Known rows, with every step that occurs:
H -> G -> Y -> X: [-6.07 -1.82  0.89 -2.36  0.89 -0.20 -0.04 -0.35  2.02  2.99  0.75 -1.09
 -0.59  1.31 -0.20 -2.53 -1.71  0.56 -1.43  2.33  0.40]
H -> G: [-3.30 -1.92  0.01 -0.74  0.62 -0.31  3.20  0.52  0.96  1.51  1.44 -0.34
 -0.20 -0.18 -0.76  1.30 -0.69  0.71 -0.42  1.72 -0.54]
M -> W -> B -> F -> U -> N -> Y: [ 2.82  2.16 -2.01  0.84 -1.61 -1.27 -2.30  2.16  0.19  1.44 -1.68  0.05
  0.77 -0.68  0.06 -0.69 -0.71 -1.19 -2.58 -0.52  0.27]
M -> W: [ 0.37 -0.76  0.11 -0.98  0.55  0.26  3.11  0.58 -2.55  1.09  0.26 -0.41
 -0.47 -0.23  0.36  0.07 -0.24  0.64  1.41  1.17  0.46]
F -> B -> W: [ 2.08 -0.55  0.31  0.02 -0.32 -0.88  1.88  1.05 -2.06  0.24 -0.84 -0.66
 -0.07 -2.59  1.03  0.54  0.07  1.46  0.83 -0.04  0.54]
Y -> F -> U -> N -> M -> W -> B: [ 3.49  0.92  2.35  1.81  0.71  0.77 -3.09 -2.50 -1.99 -2.43  0.30 -0.22
  0.39  1.24  0.16  3.15 -0.05 -0.79  3.25 -0.76  1.09]
H -> G -> Y -> F -> U -> N: [-3.56 -2.29  2.69 -0.56  1.30 -0.77 -0.77 -1.64  0.52 -0.12  1.57 -0.43
  0.34  2.85 -1.37  0.46 -0.43 -0.47 -0.10  1.33  0.31]
N -> M: [-0.29 -0.25  0.69 -0.63 -0.04  2.33  1.62 -1.92  0.42 -0.85  1.25 -0.01
 -0.77  0.40 -0.09  0.88  1.56  0.87  1.73  1.24 -0.50]
Y -> F -> U: [-2.29 -1.58  2.56 -0.20  1.43  0.71  1.05 -0.29 -1.46 -1.62  1.31 -0.40
  0.07  0.86 -0.79  2.88  0.18  0.62  1.29  1.59  0.52]
W -> B -> F -> U: [ 0.50  0.59 -0.61  1.09 -1.39 -1.60 -0.86  0.16  0.26  1.03 -0.40 -0.60
  0.87 -2.09 -0.70  1.79 -0.35  0.44  0.00  0.48  0.37]
G -> Y -> F -> U -> N: [-2.86 -1.55  2.98 -0.86  0.79 -0.18 -0.25 -2.14 -0.96 -1.29  1.25  0.00
 -0.13  2.04 -0.95 -1.03  0.69 -0.03  1.59  0.87  0.46]
N -> M -> W -> U: [ 2.37 -0.14  0.53  0.91  1.11  0.77 -0.01 -0.16  0.07  0.12  0.47 -1.02
  0.32  1.51  0.48  1.77 -0.02 -0.26  2.34 -0.27 -0.19]
F -> B -> W -> U -> N -> Y -> X: [-0.62  0.44 -1.41  0.03  0.40 -1.67 -2.01  2.99  2.31  0.70 -2.18 -0.30
  0.18 -1.32  1.34 -2.48 -1.46 -0.26 -2.81 -2.04  0.11]
U -> N -> Y -> F -> B: [-1.00 -0.26  1.33  0.37 -0.42  1.56  1.03 -0.38  0.79 -3.28  0.85  1.22
 -0.58 -0.96  0.14 -0.21  1.42  0.27  0.53 -0.69 -0.41]
G -> Y -> X: [-5.08 -0.96  1.12 -2.77  0.35  0.34  0.45 -0.85  0.59  1.85  0.32 -0.66
 -1.04  0.38  0.22 -4.23 -0.50  0.90  0.06  1.87  0.60]
U -> N -> Y: [-2.46 -0.15 -1.11 -1.46 -0.68  0.64  2.71  1.04  1.51  0.11  0.42  1.39
 -0.93 -0.41 -0.28 -2.45  1.06 -0.05 -1.59  0.34 -1.33]
U -> N -> M -> W -> B: [ 3.30  1.27 -0.03  0.92 -0.68  0.41 -0.34 -2.39 -0.96 -0.33  0.07  0.26
 -0.33 -0.86  0.66  0.45  0.41 -0.28  3.15 -1.07  0.19]
E -> X: [-2.60  0.16 -0.07 -0.76  0.02  1.14  2.71 -1.33 -0.82  1.33 -0.33  0.29
 -0.55 -0.72  0.17  2.76 -0.26  1.04 -0.41  0.99 -0.27]
M -> W -> B -> F -> U: [ 2.94  1.09 -0.56  1.19 -0.92 -1.58 -1.43  0.90 -1.83  1.79 -1.12 -1.20
  1.03 -1.13 -0.01  1.78 -1.28  0.00 -0.04  0.32  1.27]
G -> Y: [-2.46 -1.27  1.37 -1.73 -0.63 -0.01  2.22 -0.65 -0.03  1.04  1.04 -0.25
 -0.62  0.00 -0.25 -2.57  1.09  0.92  1.33  1.44 -0.34]
U -> N -> Y -> F -> B -> W -> M: [ 0.25 -0.28 -0.21 -0.08  0.49  1.89  0.09  2.21 -1.69 -0.66 -0.39  0.93
 -0.18 -0.47  0.98 -0.54  0.24  0.55 -1.30 -0.53 -0.64]
U -> N -> Y -> F: [-2.75 -0.72  0.40 -1.23  0.32  2.35  2.09  0.08  0.25 -2.00  1.57  1.58
 -1.06  0.86 -0.38 -0.78  1.05  0.38 -0.80  0.45 -0.88]
G -> Y -> F -> U -> N -> M: [-0.74 -0.65  3.43 -0.44  0.63  1.83 -2.15 -4.09 -0.06 -2.40  1.57 -0.16
 -0.27  3.47 -0.75 -0.15  1.71 -0.30  2.00  0.76  0.30]
B -> F -> U -> N -> Y -> X: [-3.87  0.96 -2.38 -1.75 -0.20  0.40 -1.75  0.88  2.32  1.31 -1.11  0.18
 -0.44  1.00 -0.41 -2.96 -1.13 -0.45 -5.29  1.13  0.39]

Rows:
[ 3.28  1.03 -0.98 -0.09  0.10  1.16 -1.24 -2.44 -1.41  0.06 -0.42 -0.63
  0.09  2.26 -0.22  0.60 -0.05 -0.62 -0.51  0.64  0.96] : B -> F -> U -> N -> M -> W
[ 0.76 -0.73 -0.39  0.29  0.19 -0.29  1.75  1.95 -2.39  1.99 -0.86 -0.47
  0.26 -2.32  1.02  0.32 -0.41  1.30  0.64  0.19 -0.08] : F -> B -> W -> M
[ 2.05  1.67 -0.89  1.47 -1.58 -0.24 -2.78 -2.97  1.22 -0.53 -0.10  0.08
  0.46 -0.53 -0.63  1.31  0.70 -0.27  0.31 -0.47  0.02] : W -> B -> F -> U -> N -> M
[ 4.14  1.83 -1.50  0.61 -1.35  1.09 -1.29 -3.02 -1.06 -0.03 -0.09  0.23
 -0.21 -0.49  0.39  0.36  0.22  0.16  1.34 -0.73  0.41] : U -> N -> M -> W -> B -> F
[-2.42  1.95 -2.25 -0.17 -1.32 -0.93 -3.75  0.88  2.82  1.41 -1.63  0.26
  0.17 -1.07 -0.18 -2.23 -1.35 -0.73 -4.29 -0.07  0.24] : W -> B -> F -> U -> N -> Y -> X
[ 3.71  0.21 -0.16  1.69  0.20 -0.98 -1.13 -0.91  0.66 -1.30 -0.69 -0.40
  0.49 -0.82  0.88  1.07  0.65  0.20  1.77 -2.31 -0.18] : F -> B -> W -> U -> N -> M
[ 1.95  0.26 -0.09 -0.52  0.41  1.73  1.42 -2.46 -1.57 -0.60  0.55  0.22
 -0.84  1.36  0.41 -0.43  0.61 -0.12  2.01  0.15  0.18] : U -> N -> M -> W
[-0.09 -0.49  0.20 -0.02  1.49  0.93  0.16  1.85 -0.13 -1.31  0.83  0.56
  0.05  1.89  0.14  0.16 -0.40 -0.67 -0.17 -0.87 -0.51] : M -> W -> U -> N -> Y -> F
[ 0.22  0.07 -1.41 -0.01  0.49 -0.86  1.19  2.80  1.20  0.97 -0.44  0.37
  0.22  0.72  0.25 -1.56 -0.47 -1.15 -1.01 -1.17 -1.03] : M -> W -> U -> N -> Y
[ 1.85  0.13  0.22  0.46 -0.51 -1.05  1.37  0.90 -1.94  1.21 -0.27 -0.37
  0.11 -2.28  0.57  0.61 -0.57  0.40  2.65 -0.05  0.48] : M -> W -> B
[ 1.76  0.04  1.09  1.71  0.69  0.20 -0.78  1.33  0.52 -2.39  0.10  0.21
  0.54  0.09  0.66  0.83 -0.12 -0.85  1.09 -2.16 -0.06] : M -> W -> U -> N -> Y -> F -> B
[-0.99 -0.48  1.07  1.61  0.15  0.08 -0.42  0.62  2.52 -2.96  0.75  0.80
  0.37 -0.73  0.00  0.66  0.75 -0.26  0.84 -1.97 -0.88] : W -> U -> N -> Y -> F -> B
[ 2.66  1.11 -1.43  0.87 -0.92 -2.11 -1.24 -0.47 -1.69  1.20 -1.15 -0.36
  0.80 -1.14 -0.17  0.44 -1.24 -0.56  0.14 -0.48  1.13] : M -> W -> B -> F -> U -> N
[ 0.38 -1.33 -0.91 -0.45  1.15 -1.54  1.61  2.75 -0.91  1.52 -0.18 -0.72
  0.38 -0.59  0.34  0.81 -0.60  1.06 -0.05 -0.08 -0.41] : B -> W -> U
[ 0.00 -0.92 -0.79  0.18  1.24 -1.78  2.30  0.37 -0.80  0.85  0.07 -0.02
  0.25  0.03  0.03 -0.38 -0.92 -0.45  1.56 -1.12 -0.18] : M -> W -> U -> N
[ 0.08  0.71 -1.38  0.86 -1.36 -2.24 -0.74 -1.27  0.38  0.58 -0.43  0.25
  0.64 -1.96 -0.85  0.45 -0.23 -0.06 -0.21 -0.37  0.21] : W -> B -> F -> U -> N
[ 1.49 -0.20  0.56 -0.34 -0.06  1.19  0.15  1.41 -1.25 -2.46 -0.24  0.74
 -0.48 -0.68  0.92 -0.20  0.62  0.72 -0.93 -0.75  0.12] : U -> N -> Y -> F -> B -> W
[-1.23  0.63 -2.20 -0.68 -1.07  0.10  0.10  1.18  1.65  0.67 -0.50  0.61
  0.01  0.56 -0.92 -1.44  0.49 -0.61 -4.04  0.61 -0.63] : B -> F -> U -> N -> Y
[-2.02 -0.62  1.98 -0.38  0.67  1.58 -0.18  2.18  0.36 -1.45  0.74 -0.04
  0.03  1.50 -0.60  1.53  0.54 -0.08 -1.42  1.53 -0.29] : N -> Y -> F -> U
[-2.13  0.01 -0.43 -0.28 -0.37 -0.63  0.86  1.83  1.80  0.20 -0.33  0.62
 -0.08  0.36 -0.68 -1.37  0.68 -0.97 -2.28  0.39 -0.82] : F -> U -> N -> Y
[ 0.24  1.67 -2.06  0.73 -2.12 -1.24 -1.89  1.30  2.29  0.90 -0.97  0.64
  0.60 -1.49 -0.63 -0.96  0.12 -0.67 -2.82 -0.51 -0.68] : W -> B -> F -> U -> N -> Y
[ 1.91 -0.26 -1.07 -0.04  1.04 -0.10 -0.14 -0.43  0.13 -0.22  0.07 -0.04
  0.03  0.96  0.34  0.40  0.34  0.29  0.36 -1.19 -0.76] : B -> W -> U -> N -> M
[ 3.81  1.27  0.80  1.78 -0.36 -0.99 -2.30 -1.54 -0.67 -0.10 -0.81 -0.44
  0.57  0.02  0.29  1.48  0.02 -1.15  2.45 -1.06  0.63] : F -> U -> N -> M -> W -> B
